Every row comes from one small tree of marks. The marks that hang from a mark follow it in brackets, in alphabetical order. Every link used is in the known rows. Which tree was each row made from?
Known rows:
X[H[E[P]]]:   7 -40  -3  -3  31  10 -13   0  13  -5  10 -17  24  11  33  19  -3 -12  33   1 -16 -20 -13   1
Q[F[T]]:   4 -19   6   3 -23  20 -11  12  14   3  11  12  19   0  26  21 -55  -4  14  -4   0  -2 -14  -5
P[E]:  -1 -20  19   8   7   8 -12  14  10  -7  10 -18  26   0 -20  -3  10  -5  12  -2   5 -35  -5   0
Q[F G]:   5 -16  11  11  16  11 -13  25   8   9  10   0  20  -7  12  11 -34  11  20  -2 -23 -12 -14   2
P[E[H[M[T]]]]: -15 -20   7   6  -2  10  -5  10  10  -3   9 -49  23  -1 -23   1  10  -5   5   0 -10 -46 -11  -2
U[T[F[Q[G]]]]: -22 -22  11   4  23  13 -20  10  10   6   6 -14  12  17  16  22 -33  -6  21 -10   3  -8 -19 -10
G[Q]:   6 -20   3   8  14   8 -14  -4  10   1  16 -19  16  -6  -5  21  -3  -6  15  -2 -17  21  -9  -3
X[H]:   7 -37  -1  -4  37   8 -15   0  10  -6   9 -18  21  15   4  14  -4 -13  18   2 -11  -4  -6  -1
M[H T[U]]: -34 -21  -9   3 -17  14  -4 -10   8  -7  13 -49  14  15  20  19  -5 -12 -29  14   3 -19   0  -7
X[H[E[P] M]]:   6 -39   1  -2  28  13 -15   5  12   4   7 -57  24  12  37  25  -8 -10  47   2 -26 -16 -13   0
H[E[P] M]:   2 -22   8  11  -1  13 -10  15  11  18   7 -60  23   5  43  28  -9 -11  48   0 -21 -21 -15  -1
K[X[H[E[P]]]]:   2 -21  -4  -5  23  10 -18   2  10   0  17 -10  23   4  28  13   1 -13  27   4 -12  13 -14 -11
F[Q T]:   1 -19   2  -8  11  26 -12   5  13   1   7   3  15  11  45  27 -47 -13  12  -4  37   3 -11  -8
F[Q]:   3 -19   5   1  17  13 -12   2  11   2   8 -11  17  13  19  20 -25 -10  13  -2  21  -7 -18  -2
U[T[F[Q[G]] M]]: -35 -22  12   3  15  18 -23   4   9   9   6 -24  14  21  29  25 -34  -7  32 -14   8   3 -15 -12
M[H[E] T[F U]]: -50 -20  -2   3 -24  18  -6 -19   8   1  14 -47  14  14  61  25 -20  -9 -25   7 -11 -22  -9  -9
T[F M[H] U]: -49 -19  -3   1 -14  17 -13 -14   6   0   9 -46  19  16  53  22 -33 -15   7   5  -1   5  -8  -9
G[Q[F[T[M[H[E]] U]]]]: -14 -18   4   0 -19  24 -15 -11  13   1  18 -20  16 -11  44  29 -46   4  33   3 -16  28  -9  -5
E[H[M[T[F]]] P]: -18 -27 -22   4 -17  11   3   2  12  -1   8 -49  15   6  17  26 -21 -16  -4  -6 -16 -39 -32  -7
X[H[E[P] M[T[F]]]]: -17 -40  -3  -5   9  16 -13  -6  11   3  10 -65  19  18  52  30 -18  -9  17  -3 -25 -19 -17  -6
H[E M[T[U]]]: -30 -17  10   9 -12  16 -12   5   9  25   7 -76  21  13  53  28  -3  -8   8  13 -23 -13  -1  -6
M[H T]: -20 -23  -3   4 -14  14  -5 -10   8  -6  15 -42  13  14  10  20  -5 -11 -18  -1   1 -19  -4  -6
F[Q T[M[H] U]]: -27 -18  -5 -12  -1  33 -13  -7  11  -3   7 -28  16  16  68  30 -53 -14  20   6  43  12  -2  -9
H[M]:   2 -18  11  10   5  11 -13  16   8  16   6 -61  21  10   8  22  -9 -12  29   2 -15  -3  -7  -3
M[H[E[P]] T]: -20 -26  -5   4 -20  16  -3 -11  11  -5  16 -41  16  10  39  25  -3 -10  -3  -2  -4 -35 -10  -4
E[H P]:   5 -27 -22   6   6   6   4   8  15  -9   8  -1  21  -2  -3  14  -5 -20  12  -2  -7 -38 -27   0
T[F[Q] M[H[E[P]]]]: -31 -23   2  -4  -8  23 -13 -20   9  -1  12 -36  17  16  75  31 -49 -10  35 -16  13  -8 -27  -5

Write each row's tree:
-13 -24  -1  -2 -11  29 -11  -1  11   1  10 -20  21   8  61  27 -30 -17  37  -7  13  -1  -1  -7
F[T[M[H[E[P]]]]]
-42 -15  11   4   3  22 -14   4   7  26   7 -77  16  13  77  32 -29   1   4   7 -18 -12 -12  -7
H[E M[T[F[Q[G]] U]]]
-51 -15   3  -3  15  25 -17 -11   5   8   9 -47  18  12  89  26 -47  -2  25   4   5   1 -13  -5
T[F[Q[G]] M[H[E]] U]
-41 -16  10   8 -20  18 -12   0   8  25   8 -76  19  15  66  31 -18  -8  -1   7 -26 -12  -9  -9
H[E M[T[F U]]]
-19 -26 -26   5 -13  11   4   6  13  -1   7 -53  17   5  13  23  -8 -17  -4   7 -12 -39 -23  -5
E[H[M[T[U]]] P]
-27 -18   2   8 -15  14 -11   8   7  15   7 -77  17  16  23  25  -7 -11 -10  12 -10  -8  -2  -8
H[M[T[U]]]
-19 -18   1  -1 -31  25 -12   3  12   0  11 -12  19   3  45  23 -59  -5  20   5   4   5  -7  -7
Q[F[T[M[H] U]]]
-10 -16  13   3   5  29 -15  17   9  11  12  -7  21  -6  58  21 -54  10  43  -6 -14   0  -4  -1
Q[F[T[M[H[E]]]] G]
-32 -20   1   1   0  17 -10  -5   7   4  11 -22  10  16  40  24 -33  -3 -33 -10   8 -16 -19 -10
M[T[F[Q[G]]]]
-26 -18  -2 -10   0  31 -15  -1  12   3   5 -14  18  17  69  29 -50 -15  14   6  43  15  -3 -10
F[Q T[M U]]
-24 -25  14   7   0  15 -19   1  11   7   9 -37  20  18  15  21  -2 -14  53  -5  -6  -3   1  -7
U[T[M[H[E]]]]
-37 -20  -1   4 -15  17  -5 -12   9   1  13 -49  18  12  45  22  -2  -9 -15  15  -8 -23   1  -5
M[H[E] T[U]]
-27 -25 -27  -1 -13  15   3  -2  13  -2   7 -51  14   8  31  29 -32 -14  -9   2  -1 -37 -35  -8
E[H[M[T[F[Q] U]]] P]
-20 -15   3   1   2  28 -14  18   8   5  10 -13  19  -4  51  19 -56   8  26   5  -6   4  -2  -4
Q[F[T[M[H] U]] G]
-28 -18   0 -11   1  35 -14  -8  11   2   8 -27  18  14  83  31 -50 -13  30   7  36   9  -2  -7
F[Q T[M[H[E]] U]]
-20 -17   6   0 -33  27 -13   2  13   5  11 -10  22   2  60  25 -56  -3  29   5  -2   2  -7  -6
Q[F[T[M[H[E]] U]]]
-18 -20  -4  -7   4  15 -19  -4   7   6  17 -49  18  11  44  23 -14 -10  12   0 -20  14 -19 -17
K[X[H[E[P] M[T[F]]]]]
  4 -26 -19   7   3   8   2  13  13   0   6 -41  20  -1   1  21 -10 -18  27  -1 -16 -35 -27  -1
E[H[M] P]
-48 -15   0  -2  15  21 -18  -3   5   8   6 -31  17  16  71  23 -45  -5   5   3  13   7 -14  -8
T[F[Q[G]] M U]
-15 -20  -7   6  -3  11  -2   5  10  10   8 -50  18   7  -1  20  -4 -14   1   3 -21 -20 -14  -4
E[H[M[T]]]
-29 -19   1  -3  -7  29 -13  -1  10   5   8 -27  22   9  68  25 -28 -17  26   9  11   9   9  -8
F[T[M[H[E]] U]]
-19 -15   5   3   3  26 -15  22   9  10   8  -2  21  -4  52  19 -54   7  21   4  -6   5  -2  -5
Q[F[T[M U]] G]
-38 -18   0   2 -16  18 -12  -2   8  13   7 -76  13  20  44  31 -34  -9 -17   5   0  -6 -16 -12
H[M[T[F[Q] U]]]
 -4 -19  10   7   9   8  -7  16  11  -2   8 -43  26  -5 -27  -1   8  -6  25   1 -12 -41 -11   1
P[E[H[M]]]
-26 -23   3   8 -26  17  -8   1  10  16  10 -69  18  13  64  35 -21  -9   9  -7 -20 -26 -21  -8
H[E[P] M[T[F]]]
-34 -25 -11   4 -23  16  -2 -11  11  -5  14 -48  17  10  49  24  -4 -11 -13  12  -2 -34  -6  -6
M[H[E[P]] T[U]]
